Known rows, with every step that occurs
taga > nebe > nofal > rada > pabepir: [2.915, 2.903, -1.390, 1.711, -0.495, 0.967, -3.883, -1.086, -2.299, 4.985, 0.088, -0.528, -1.143, -0.688, -0.983, -0.224, 1.646, 1.772, -0.111, -0.011]
rada > pabepir > ruzez > taga: [1.095, -0.029, 0.354, 0.854, -0.790, -1.771, -0.942, -2.042, -3.367, -0.780, 1.998, -1.374, -0.418, -0.252, -1.583, 0.309, -0.557, 1.703, 1.882, -0.462]
rada > pabepir > ruzez: [1.565, -0.466, 0.450, 1.257, -0.971, -2.214, -0.051, -0.263, -2.752, 0.684, 1.962, -0.356, 0.163, -0.738, -1.618, 1.276, -0.496, 1.285, 3.094, -0.699]
tokidi > ruzez > pabepir > rada > taga > nebe: [-1.667, 1.368, -0.409, 1.955, -1.607, 1.875, -2.248, -1.324, 0.371, 0.147, -0.180, 2.445, -1.866, -0.863, -3.007, 2.183, -3.240, 3.404, -0.207, 1.174]
rada > taga > nebe: [1.452, 1.033, -1.569, 0.897, -0.410, 0.156, -0.841, -3.284, -0.046, 0.707, -0.951, -0.829, -0.404, 1.490, -1.465, 1.154, 0.712, 3.722, -2.271, -0.226]
gireku > ruzez: [-0.595, -1.021, -0.186, -1.122, -0.401, -1.681, 1.406, 0.963, 0.782, -1.516, 3.062, 0.953, 0.660, -1.821, 1.095, 1.593, -1.327, -0.410, -0.763, -1.454]
tokidi > ruzez > pabepir > rada > taga: [-2.367, 0.464, 0.596, 1.065, -1.967, 2.037, -1.920, -1.526, -0.013, -0.395, -0.030, 2.575, -1.557, -0.422, -2.675, 2.466, -4.440, 1.968, 0.127, 1.062]
nofal > rada: [0.063, 0.609, 0.694, -1.509, -2.606, 1.406, -2.782, -0.555, -0.788, 2.655, -0.093, 0.085, -0.511, -0.247, 1.184, 0.893, -1.933, 0.088, 0.927, 0.551]
nofal > rada > taga > nebe > gireku: [1.712, 1.601, -0.635, -0.445, -2.813, 1.902, -3.625, -2.095, -1.675, 3.986, -2.421, -1.577, -0.873, 1.076, -0.631, 1.278, -2.248, 3.207, -0.535, 0.276]
tokidi > ruzez > taga > rada: [-3.081, 0.810, 0.179, 0.405, -0.424, 0.324, -2.138, -1.022, 1.794, -1.787, 1.208, 0.434, -1.392, 0.569, -0.262, -3.216, -2.376, 0.984, -0.945, -1.088]
pabepir > rada: [-0.473, 0.803, -0.596, -0.507, -2.123, 1.954, -2.096, 0.757, -1.296, -0.801, -0.408, 1.767, -2.046, 1.487, -1.966, -0.137, -0.257, 0.292, 1.808, 1.008]
taga > nebe > gireku: [2.080, 1.883, -1.980, 2.302, 0.920, 0.129, -1.158, 2.193, -0.444, 2.777, -2.809, -2.062, -0.608, -0.637, -1.516, -1.697, 1.399, 3.078, 0.271, 0.077]
pabepir > ruzez: [-0.194, 0.857, 0.516, 0.686, -0.029, -2.329, 1.474, -0.663, -0.256, -0.877, 1.467, 1.016, -0.569, -1.212, -0.225, 0.752, -1.583, 0.632, 1.774, -0.565]
rada > pabepir: [1.809, -1.168, 0.056, 0.771, -0.888, -0.350, -1.147, 0.339, -2.603, 1.514, 0.845, -1.114, 0.658, 0.191, -1.398, 0.596, 0.668, 0.760, 1.713, -0.350]
ruzez > taga > nebe > nofal > rada: [0.787, 3.470, -1.294, 0.485, 0.135, 1.724, -4.062, -3.957, -1.618, 1.067, -0.274, -1.546, -2.151, 0.190, -0.237, -1.674, 0.850, 1.623, -2.592, 0.536]
tokidi > ruzez: [-1.636, 0.336, 0.431, 1.270, 0.112, 0.201, -0.182, 1.618, 1.512, 0.128, 1.291, 2.000, -0.649, -1.270, 0.060, -1.785, -2.268, 0.625, -1.273, -1.444]
tokidi > ruzez > taga > nebe: [-1.378, 1.745, -1.029, 1.814, 0.493, 0.509, -1.541, -0.492, 1.340, -0.816, 1.071, 0.350, -1.807, -1.079, -0.251, -3.176, -0.604, 2.830, -3.171, -0.869]
nebe > gireku > ruzez > pabepir > rada: [-0.407, -0.142, 0.124, -0.070, -1.140, 0.664, -1.030, 2.031, -2.020, 0.091, -1.125, -0.393, -0.120, -1.493, -2.186, 2.542, -3.625, 0.468, 2.487, 0.713]
nofal > rada > pabepir > ruzez > taga > nebe: [1.740, 1.396, -0.050, -0.141, -2.895, -0.174, -3.631, -2.205, -3.061, 2.654, 1.213, -1.219, -1.229, -0.753, -0.444, 0.796, -1.173, 2.871, 2.129, 0.411]
rada > taga > nebe > gireku > ruzez > tokidi: [2.289, -0.206, -1.901, 0.696, -0.869, -0.065, -0.439, -1.191, -0.042, 0.635, -2.362, -0.967, -0.892, 0.627, -0.621, 2.577, -1.055, 3.333, -2.048, -1.757]
nebe > nofal: [0.531, 1.908, 0.176, 0.765, 1.051, 0.886, -1.353, -1.525, -1.557, 1.539, 0.243, 0.861, -0.592, 0.142, -0.454, -0.565, -0.038, -1.842, -1.263, -0.611]
tokidi > ruzez > pabepir > rada: [-2.508, 0.711, 0.688, 1.309, -1.341, 1.832, -1.722, 0.257, 0.292, -0.319, 0.289, 2.880, -1.645, -1.497, -2.072, 1.569, -3.815, 1.108, 0.982, 1.278]
ruzez > pabepir > rada: [-1.081, 0.492, 0.266, 0.166, -1.759, 2.104, -2.112, -1.683, -1.526, -0.638, -1.195, 0.940, -1.238, -0.277, -2.838, 4.114, -2.051, 0.737, 2.878, 3.340]
gireku > nebe > nofal > rada > pabepir: [3.256, 2.390, 0.278, 1.466, -2.429, 1.747, -5.818, -2.565, -1.650, 5.534, 0.977, -2.150, -0.063, -1.606, -2.190, 1.909, 1.513, 0.182, 0.715, 0.967]
nebe > gireku > ruzez > tokidi: [1.170, -1.626, -0.375, -0.298, -0.561, -0.564, 0.418, 3.148, -0.184, 0.067, -1.746, -0.387, -0.495, -1.408, 0.880, 1.495, -2.442, -0.405, 0.531, -2.190]

Rows
[-1.528, 1.304, 0.329, -0.263, -0.378, -2.018, -0.615, -3.299, 0.058, -2.981, 1.305, -0.497, -1.201, 0.638, -0.634, -0.672, -1.729, 1.001, 2.078, -0.187]  pabepir > ruzez > taga > rada
[-0.085, 2.498, -0.602, 1.832, -0.710, 1.516, -4.318, -1.474, -1.171, 2.125, 1.534, 0.217, -2.198, -1.093, -0.690, -2.722, -1.344, 2.407, -2.447, -1.063]  tokidi > ruzez > taga > nebe > nofal > rada > pabepir
[2.054, -0.803, 0.823, -0.663, -3.726, -0.105, -2.607, -0.854, -2.352, 2.866, 0.375, 0.464, -1.327, -0.839, 0.879, 3.244, -2.506, 0.712, 3.321, -0.662]  nofal > rada > pabepir > ruzez > tokidi
[0.946, 1.025, -0.385, -0.744, -3.017, 1.422, -3.229, -2.861, -1.498, 3.225, -1.345, -1.247, -0.226, -0.638, -0.759, 4.208, -3.785, 3.286, 0.032, 0.790]  nofal > rada > taga > nebe > gireku > ruzez > pabepir
[-0.573, -0.140, -0.248, -0.530, -1.005, 0.214, -3.355, -3.029, -1.262, -1.649, 0.412, -2.512, -0.452, 2.551, -1.357, -1.327, 0.234, 1.053, 1.512, 0.170]  ruzez > taga > rada > pabepir
[2.105, 1.708, -0.478, 2.144, 0.054, -1.340, -1.836, -2.610, -3.660, 0.744, 1.974, -1.280, -1.052, -0.537, -2.133, -0.128, 0.666, 2.146, 0.956, -0.548]  rada > pabepir > ruzez > taga > nebe > nofal
[0.955, 2.564, -1.670, 0.673, -1.755, 2.487, -3.462, -2.591, -2.063, 0.649, -1.046, 1.520, -2.692, 2.732, -3.428, 0.559, 0.272, 2.344, -0.799, 0.580]  pabepir > rada > taga > nebe > nofal
[0.051, -0.265, 0.387, 0.397, -1.534, -2.370, -1.360, -0.575, -0.737, 0.461, 1.378, -0.451, 0.222, 1.316, -1.926, 0.315, -0.541, 0.937, 5.461, -0.748]  taga > rada > pabepir > ruzez
[1.092, 1.615, -1.978, 1.566, -0.426, 0.388, -1.571, 2.000, -0.979, 1.444, -1.494, -0.762, -0.975, -1.966, -2.491, 1.400, -0.490, 3.171, 1.698, 1.005]  taga > nebe > gireku > ruzez > pabepir > rada
[-1.348, 2.411, -0.249, 2.213, -1.044, 2.358, -2.984, -2.084, -0.299, 1.096, -0.088, 2.665, -2.206, -0.726, -3.155, 1.744, -3.198, 2.524, -0.854, 0.814]  tokidi > ruzez > pabepir > rada > taga > nebe > nofal
[1.317, 1.079, -0.753, -1.050, -3.068, 1.086, -3.027, -1.601, -1.244, 3.237, -0.766, -0.949, -0.436, 0.062, -0.105, 2.007, -2.891, 3.000, -0.804, -0.421]  nofal > rada > taga > nebe > gireku > ruzez
[0.219, 1.357, -0.791, 1.074, -1.953, 2.560, -3.062, -2.606, -2.296, 0.670, -3.339, -0.498, -1.434, 0.700, -4.387, 4.277, -2.263, 3.275, 1.974, 3.105]  ruzez > pabepir > rada > taga > nebe > gireku
[-2.353, 0.733, 0.158, 0.741, 0.016, 0.836, -1.219, -0.670, 0.744, -1.649, 1.391, 0.616, -1.479, -0.570, 0.142, -2.797, -2.260, 1.131, -2.805, -1.025]  tokidi > ruzez > taga
[-0.270, -0.319, 0.081, -0.326, -1.736, 0.948, -1.316, 0.213, -2.252, -0.073, -1.614, -0.575, -0.055, -0.546, -2.432, 3.407, -4.408, 1.225, 1.519, 0.543]  nebe > gireku > ruzez > pabepir > rada > taga
[1.546, -0.365, 0.767, -0.956, -3.345, 1.237, -3.567, -0.450, -2.806, 3.883, 0.483, -0.789, -0.121, -0.029, 0.098, 1.199, -1.469, 0.591, 2.254, 0.214]  nofal > rada > pabepir
[0.345, -0.476, -0.244, -0.127, -0.039, -0.682, 0.202, 3.048, -1.104, 0.576, -0.491, -1.068, 0.577, -1.344, -0.244, -0.205, -2.378, 0.055, 0.567, -1.435]  nebe > gireku > ruzez
[0.631, 1.687, -1.828, 0.124, -2.263, 1.928, -2.804, -1.737, -1.339, -0.286, -1.218, 1.063, -2.334, 2.641, -3.210, 0.918, 0.105, 3.370, -0.056, 0.826]  pabepir > rada > taga > nebe
[2.054, 3.571, -1.362, 1.264, -0.059, 1.227, -3.388, -1.231, -0.946, 4.148, -0.247, 0.053, -1.459, -0.802, -0.316, -0.538, 1.300, 1.272, -0.932, 0.228]  taga > nebe > nofal > rada
[0.821, -0.455, 0.255, 0.456, -0.849, -2.114, 1.658, -0.663, 0.703, -1.495, -0.248, 1.806, -1.954, -1.233, 1.264, 2.897, -1.699, 0.021, 1.564, -1.662]  pabepir > ruzez > tokidi
[-1.002, 3.134, -0.632, 1.367, -0.226, 1.752, -3.722, -1.639, 0.069, 1.248, 1.081, 0.629, -2.393, -1.203, 0.060, -3.145, -1.642, 1.969, -3.430, -0.813]  tokidi > ruzez > taga > nebe > nofal > rada
[1.858, 0.700, -0.561, 1.701, -0.557, -1.889, -1.145, -1.793, -2.969, -0.171, 1.760, -1.595, -0.773, -0.614, -1.890, 0.146, 0.684, 3.098, 1.601, -0.304]  rada > pabepir > ruzez > taga > nebe
[0.265, -0.865, 0.034, -0.028, -1.457, -0.775, -2.365, -0.243, -0.546, 1.129, 0.511, -1.140, 0.727, 2.034, -1.848, -0.044, 0.357, 0.467, 4.288, -0.276]  taga > rada > pabepir
[-0.895, 1.360, 0.319, 0.208, -0.006, -1.637, 0.374, -3.075, -0.944, -2.860, 1.453, -0.349, -1.304, -0.619, -0.308, -0.242, -1.631, 1.055, 0.061, -0.143]  pabepir > ruzez > taga
[-2.166, 0.265, 0.267, 0.762, -0.830, 0.250, -2.805, -0.846, 0.498, -1.153, 1.595, 0.073, -1.106, 0.721, -1.028, -2.759, -2.014, 1.502, -0.051, -1.256]  tokidi > ruzez > taga > rada > pabepir
[-1.047, -0.988, -0.355, -1.739, -1.242, -1.596, -1.277, -1.520, -0.201, -2.695, 3.493, -0.991, 0.311, 0.128, -0.024, 0.346, -1.308, 0.395, 0.645, -1.280]  gireku > ruzez > taga > rada > pabepir
[-1.208, 1.552, -0.378, 2.369, -1.514, 2.242, -2.683, -0.140, -0.410, 1.094, -1.774, 1.385, -1.886, -0.776, -3.576, 1.378, -3.808, 3.616, 0.318, 1.084]  tokidi > ruzez > pabepir > rada > taga > nebe > gireku
[-1.175, -1.089, 0.379, -0.875, -0.517, -1.382, 1.123, -0.917, 0.399, -1.603, 2.472, 0.688, 1.006, -3.024, 0.045, 4.974, -2.692, -0.119, 0.505, 0.513]  gireku > ruzez > pabepir
[2.372, 0.324, -2.271, 1.410, 0.108, -0.837, -0.109, 2.856, 0.565, 1.344, -1.823, -0.830, -1.080, -1.879, 0.013, 0.614, 0.391, 2.353, -0.093, -1.485]  taga > nebe > gireku > ruzez > tokidi
[0.446, 3.659, -0.517, 0.807, -0.236, -0.766, -1.964, -3.983, -1.640, 0.224, 1.292, -0.344, -2.357, -1.128, -0.401, -0.438, -0.900, 1.956, -0.367, 0.008]  pabepir > ruzez > taga > nebe > nofal > rada
[1.598, 0.795, -1.733, 0.772, -0.480, -0.250, -0.544, -1.302, -0.571, 1.117, -1.304, -1.452, -0.061, 0.693, -1.682, 1.350, -1.058, 3.771, -1.974, -1.110]  rada > taga > nebe > gireku > ruzez
[2.363, 1.159, 1.002, 0.195, -2.051, 0.639, -3.269, -2.158, -3.256, 3.738, 0.426, 1.172, -1.746, -0.563, 0.376, 2.169, -1.915, -1.417, 1.346, -1.309]  nebe > nofal > rada > pabepir > ruzez > tokidi
[2.190, 2.577, -0.203, 2.151, -0.316, 0.808, -3.431, -2.428, 0.173, 3.171, 0.774, -1.632, 0.034, -1.695, -2.215, 1.062, 2.444, -0.200, -0.698, 0.727]  gireku > nebe > nofal
[2.158, 1.532, -0.014, 0.464, -2.816, 0.226, -3.981, -1.083, -3.925, 3.511, -0.248, -2.368, -1.240, -0.676, -1.055, 0.132, -1.850, 3.067, 2.641, 0.308]  nofal > rada > pabepir > ruzez > taga > nebe > gireku
